Known rows, with every way that one mark hangs from another
sofibek{lokup{nidit} talak}: [  6.1  -0.9   2.0   1.8 -18.5 -47.7  22.0 -26.5   2.8   0.4 -43.5 -12.9
  23.4  -9.1   1.2 -28.8   1.9  -1.8 -16.2  14.8 -19.9]
dorur{teru}: [  3.0  12.0   9.6   2.4 -56.7   4.5  -1.9  -8.1  15.1   7.3 -18.3  -4.9
  16.6  17.7  18.5  19.3 -13.9   7.9  -6.5  15.3   0.6]
talak{nidit{rerukeb teru} sofibek}: [  3.5  21.0  -2.9 -10.5  33.3  11.7   6.7   5.0   1.7   6.9  43.1  30.1
  -5.3   3.8  -7.6 -10.3  -4.9 -25.1  13.7 -21.7   4.4]
teru{nidit}: [ 13.8   7.6  -2.7   8.8 -37.0  11.0   1.3  -1.9  17.3  33.2  -4.6  25.6
  11.5   7.0   1.7   6.1 -23.3  10.4  -7.9  -5.2 -20.2]
dorur{lokup{sofibek} rerukeb teru{nidit}}: [-13.5  18.3   8.1  26.8 -83.4  11.4  -9.4   7.2  25.9  -9.0 -32.1  16.6
  -1.0  12.3  22.6  13.0 -17.1  26.1   3.2  -5.6 -10.1]
talak{nidit sofibek}: [ 14.2  27.1 -10.1   2.4 -11.0  -2.7  19.4  -6.5  18.2  11.7   6.1  41.5
  14.3   2.3  16.5 -26.0 -27.6 -12.0   3.2  -9.7 -20.4]
sofibek{talak}: [ 14.4   1.0   8.1  11.6 -18.9 -20.8   8.8 -21.3  -0.2  18.6 -34.1  -0.2
  16.3  -4.8  16.3  -2.1 -24.1  -5.3  -4.2  12.9 -17.9]
talak{nidit{rerukeb teru} sofibek{lokup}}: [  4.8  29.7 -15.7 -19.6  43.5  -4.4   3.5  -0.7 -14.1   6.1  27.0  33.5
   7.3   8.8 -10.4 -23.6   5.8 -21.7  11.6 -17.2  -3.8]
lokup{nidit{teru}}: [ -2.2 -17.1  10.7   2.1 -23.4  -3.6  21.0  -1.4  11.8   0.3  11.0 -22.9
  -4.8  12.5  -9.2   5.2   7.0   1.3 -18.6  -0.5   5.1]
teru{nidit{rerukeb talak}}: [  5.9   2.0 -13.9   4.4   4.2  35.3 -28.5  19.6   2.1  19.0   1.9  14.0
  -2.0 -12.4  -9.3  21.0  -6.2  10.8   1.1  -2.8   4.3]
nidit{rerukeb teru}: [ -4.1  -2.8   3.0  -7.6   9.9  16.2  -5.4   6.8 -10.6   6.7  18.7  -4.8
  -9.6  12.8  -4.6  24.4  -2.1  -5.3  -2.7  -1.7   8.7]
rerukeb{nidit{talak}}: [  3.4 -16.0   5.5   2.1 -21.5  14.6 -15.3   4.4   6.2  21.1  -9.4   5.5
   4.0 -10.3   4.2   3.5 -13.3  26.6   3.4  26.3  -2.8]
rerukeb{nidit{talak{sofibek} teru}}: [ 14.2 -17.0  17.4   1.3   0.9  14.5  -8.5   7.7  -9.3  26.3  23.1  12.2
 -16.4   8.2   1.2  -2.1   8.1   5.6  23.6  10.4   1.5]
lokup{nidit sofibek{talak}}: [ 13.0 -26.2  15.0  17.4 -19.1 -49.9  40.9 -32.0  13.0 -13.9 -35.0 -31.0
  14.3  -2.1  20.7 -24.6 -12.6   5.9  -9.9   8.2 -29.1]
dorur{rerukeb teru{nidit}}: [ -7.1  26.9   9.6  16.2 -69.5  26.0 -15.3  18.0  42.1  20.6 -16.1  13.5
  11.2   0.5  -5.8  19.2 -27.0  19.9   5.8   0.0   0.0]
sofibek{lokup talak{nidit{rerukeb teru}}}: [  2.5  16.0  -4.8 -17.9  51.3 -22.5  -4.0 -19.4 -24.9  10.3   2.4   7.3
  21.4 -13.3 -26.9 -17.7   0.8 -18.6   3.5  -8.4   5.2]
lokup{nidit{rerukeb} sofibek}: [ -5.4 -17.6  -2.3   4.3  -5.5 -18.6  30.8  -4.8  19.4 -32.1  -4.5 -23.4
   1.3   0.6  17.4  -9.0  -8.0   9.2 -12.4   2.7 -16.9]
nidit{rerukeb talak}: [ -3.0  -1.4 -15.8   0.5   9.6  25.7 -23.5  15.6  -4.8  -1.5 -12.3  -3.7
  -4.4  -8.0   8.6  25.4  -5.3   6.2  -1.2  12.5   9.1]
lokup{nidit}: [ -2.5  -6.5   2.8   4.2 -42.8  -8.3  23.1  -2.9  26.6  -5.3 -11.3 -10.2
   6.3   0.3   8.5  -4.4  -9.3   6.2 -22.3   7.7 -10.3]
lokup{nidit{rerukeb talak teru} sofibek}: [ -4.7 -37.1   0.2   5.0  28.7  -0.7   5.7   5.8  -5.9 -30.2  11.7 -47.0
 -19.0   5.4  -4.6  11.7  20.1  13.2  -3.5  -0.7  11.7]
nidit{rerukeb talak{sofibek{lokup}} teru}: [  9.1   7.0 -16.9  -6.9  43.5   7.9 -20.1  11.3 -35.0   3.4   4.8   6.2
 -13.5  13.8   1.2   6.7  26.1  -9.2  17.0   3.9   4.3]
sofibek{lokup{nidit{rerukeb teru}}}: [-12.7  -4.0  -5.0 -17.5  12.6 -10.9   8.1   3.0  -5.7 -11.5  11.0 -18.7
   0.6   6.4 -18.4  -1.3  24.2  -2.6 -14.8   1.8   7.4]
rerukeb{nidit{talak{sofibek{lokup}} teru}}: [ 14.7  -7.4   5.4  -6.0  11.4  -2.9 -12.6   0.1 -24.4  26.2   7.6  15.3
  -4.2  13.4  -2.2 -15.0  18.6   9.3  21.5  17.6  -6.6]
dorur{lokup{nidit{rerukeb talak teru}}}: [-24.4 -15.8   1.0  -3.8  -5.7  25.3 -19.3  21.8 -11.3 -25.8   7.9 -17.1
 -31.7  -4.4  -7.0  22.6  37.1  -0.9 -11.6  -1.6  34.9]

Rows
[ -1.0   4.8  -3.0 -13.1  18.2 -13.6  18.3   4.8  -4.9  -9.9  18.9  -0.1
  -8.0  13.6  -4.3 -18.0  28.3 -18.2   1.7  -5.0  -2.9] => talak{sofibek{lokup{nidit{rerukeb teru}}}}
[ 16.8  11.0 -11.4   8.5  10.2  32.0 -19.2  20.2   3.3  17.8  11.4  33.4
 -12.0  -6.6   4.7   6.0  -3.5  -3.6  19.9 -10.3  -6.6] => teru{nidit{rerukeb talak{sofibek}}}
[ -2.0  -8.4   8.2 -12.7  26.3 -33.4   9.4 -14.9 -15.0  -4.1  -6.1 -24.7
   4.9  -7.8 -20.1 -12.7  23.6 -15.8  -3.9   3.5   5.5] => sofibek{lokup{nidit{rerukeb teru}} talak}
[ -7.3  -4.0  16.3  13.4  -6.3  26.4 -16.7  28.7   9.8  21.1  10.6  11.8
 -24.7  -5.1  -5.2   1.8  -5.1  11.7  30.6   9.9   7.0] => dorur{rerukeb{nidit{talak{sofibek} teru}}}
[-29.2 -13.8   9.8  22.9 -46.1  -8.1  18.5   9.6  14.9 -34.7 -15.8 -20.6
 -24.8  13.5  11.9   1.6   2.2  15.0 -13.5  -6.4  -2.9] => dorur{lokup{nidit{teru} sofibek} rerukeb}
[-11.6 -14.0   8.0 -10.1   1.9   6.9  12.3   9.0   9.3  -9.6  25.8 -21.1
 -11.3   1.3 -14.5  10.5  11.2  -6.5 -12.7  -4.0  15.2] => lokup{nidit{rerukeb teru}}
[  9.5   3.2  -2.3   2.0  33.2 -29.8  17.8 -28.6   0.7  -8.4 -12.0   2.8
  23.3 -17.8   9.5 -25.0 -30.4  -5.5   5.7  -7.3 -18.5] => lokup{sofibek{talak{nidit{rerukeb}}}}
[ 10.0  -7.7   6.3  -1.1  50.9 -26.0  14.8 -26.7 -14.8  -3.7  12.8 -10.7
  10.4  -5.6  -8.6 -14.9 -13.5 -10.3   9.5 -16.5  -5.1] => lokup{sofibek{talak{nidit{rerukeb teru}}}}
[-29.2  30.7   8.0  15.3 -87.6  19.7 -19.8  15.6  23.3 -11.1 -41.2  10.6
  -4.0   7.3  24.0  23.8 -13.7  11.5  -5.6  11.3  10.0] => dorur{lokup rerukeb teru}
[-11.9 -13.4 -12.3 -12.2  28.5   2.1 -12.3  11.8 -17.9 -15.4   2.5 -30.9
  -6.8  -2.1 -23.4   8.0  36.0   4.5  -8.0   7.2  21.7] => sofibek{lokup{nidit{rerukeb talak teru}}}
[ -4.4 -26.9 -10.6   8.1  11.9  -4.7   8.8   4.0   7.7 -34.7 -10.8 -34.2
  -5.2  -6.9  12.1   1.6   3.9  17.6  -6.8   7.8  -2.4] => lokup{nidit{rerukeb talak} sofibek}
[ -6.2  11.6  -5.3 -14.6  28.5  17.4  -1.8   3.9   1.0   6.0  35.1  11.3
   2.9  -3.2 -20.6   4.9  -9.5 -10.0  -3.6 -15.8  15.0] => talak{nidit{rerukeb teru}}
[ -4.9 -27.9   8.0  -1.0  12.7 -13.6  26.6  -3.8   5.4 -27.4  18.7 -35.8
  -9.6  12.5   0.5   1.9   8.6   4.1  -9.3  -5.8  -2.9] => lokup{nidit{rerukeb teru} sofibek}
[  4.7  39.0 -25.3 -15.8  25.2  -8.5   6.5  -2.7   0.9   0.3   4.3  44.6
  19.3  -3.3   6.6 -33.6 -10.4 -16.1   6.7  -8.0 -17.0] => talak{nidit{rerukeb} sofibek{lokup}}
[-11.9 -22.0   1.0  -4.5  18.2  18.5  -9.8  18.8  -2.9 -13.6  19.3 -32.5
 -20.3  -7.7 -19.4  20.6  24.4   1.4  -6.3   1.7  29.7] => lokup{nidit{rerukeb talak teru}}
[  3.0   8.4   7.6 -10.7  41.9  -5.7  -0.9 -14.0 -10.1  13.7  19.3   4.0
   9.9 -17.8 -23.9  -5.2 -10.3 -21.4   7.5 -13.7  13.6] => sofibek{talak{nidit{rerukeb teru}}}
[  3.3 -27.2  15.7  -2.1  -4.3  17.8 -17.9   4.4  -8.6  26.9  13.5  -6.2
  -7.6   2.5 -12.3  13.3   3.8  21.5   7.2  17.4  12.6] => rerukeb{nidit{talak teru}}
[ 16.7  20.6 -24.7  -0.4  19.2  15.0 -23.1  17.0 -12.0  17.6  -3.4  37.4
   1.1  -3.1   1.3  -6.8   9.9  -0.3  17.4  -4.0 -13.9] => teru{nidit{rerukeb talak{sofibek{lokup}}}}
[  3.5  26.9 -15.6 -14.6  34.1 -27.5  -2.0 -20.4  -9.2   6.1 -20.3  19.5
  33.9 -23.9  -9.8 -27.6 -15.3 -13.1   0.3  -0.5  -8.6] => sofibek{lokup talak{nidit{rerukeb}}}
[  3.5 -30.7  19.3   4.3  25.6 -36.6  28.6 -22.4  -4.3 -19.0   3.3 -43.0
  -4.3  -1.5  -1.6  -9.0   8.0  -7.6   0.4  -5.0  -2.9] => lokup{nidit{rerukeb teru} sofibek{talak}}
[  0.9  11.6   3.5  10.9 -68.5  31.2 -39.0   9.0   2.2  10.6 -20.6  18.3
  -0.7   6.8   9.0  25.7  11.5  19.3  -0.9   1.9  13.9] => dorur{lokup teru{nidit{talak}}}
[ 16.5  13.0 -23.1   6.4  -3.0  -6.3  -9.4   1.2 -16.7   7.8 -32.8  18.7
   5.4  13.5  23.4  -8.6   4.3   3.5   6.8  14.5 -21.8] => nidit{talak{sofibek{lokup}}}
[ -4.1 -11.6  -5.4  -2.0  28.0  28.6 -27.7  17.5 -19.8   2.9  11.2 -14.4
 -16.9   3.5 -10.1  36.0   9.9   1.4   3.6   4.2  20.5] => nidit{rerukeb talak teru}
[ 12.3   3.6  11.9  -0.4  15.3 -15.9   7.9 -24.5  -6.8  22.8   5.6   3.6
  16.1  -6.9 -16.8 -11.6 -14.9 -13.6   0.6 -11.0   1.8] => sofibek{talak{nidit{teru}}}
[  9.0   9.2 -12.9   4.4  15.5  20.2 -14.4  17.7  -4.5  -1.3  -3.2  14.9
 -13.1  -1.1  23.1  10.2  -2.1  -6.5  15.1   6.1  -2.6] => nidit{rerukeb talak{sofibek}}
[-10.3  25.7   6.6  -3.2 -57.1  30.3 -25.7   9.2  11.0   4.8  -0.8  31.2
   1.2   5.4   8.0  21.9   4.7   2.0  -1.3  -7.6  11.4] => dorur{lokup teru{nidit{rerukeb}}}
[-18.0 -21.3   7.6   0.8 -11.6  -8.3  16.8  -2.2  -4.7 -39.1  10.5 -20.1
 -23.0  15.6  12.9   2.9  21.3   2.7 -13.7  -8.9   1.7] => dorur{lokup{nidit{rerukeb teru} sofibek}}
[-25.0  -4.7   8.0  -7.4 -20.9  11.4   1.2  12.0   0.1 -22.2  14.4  -4.7
 -24.8   3.3  -1.6  12.1  23.7  -8.7 -18.4  -6.2  21.4] => dorur{lokup{nidit{rerukeb teru}}}
[  2.1  17.8  -1.2  -6.2  23.1  -9.6   1.9 -15.6   4.9   7.3  -4.7  15.3
  20.9 -30.2  -6.6 -15.4 -26.6 -16.6   2.1  -5.3  -1.6] => sofibek{talak{nidit{rerukeb}}}
[ 18.4  -0.6   0.4  13.7   6.7 -40.4  26.6 -38.0   4.6   1.6 -23.3   1.3
  29.6  -6.3  14.0 -31.3 -34.3   2.0  -0.5  -4.5 -30.1] => lokup{sofibek{talak{nidit}}}
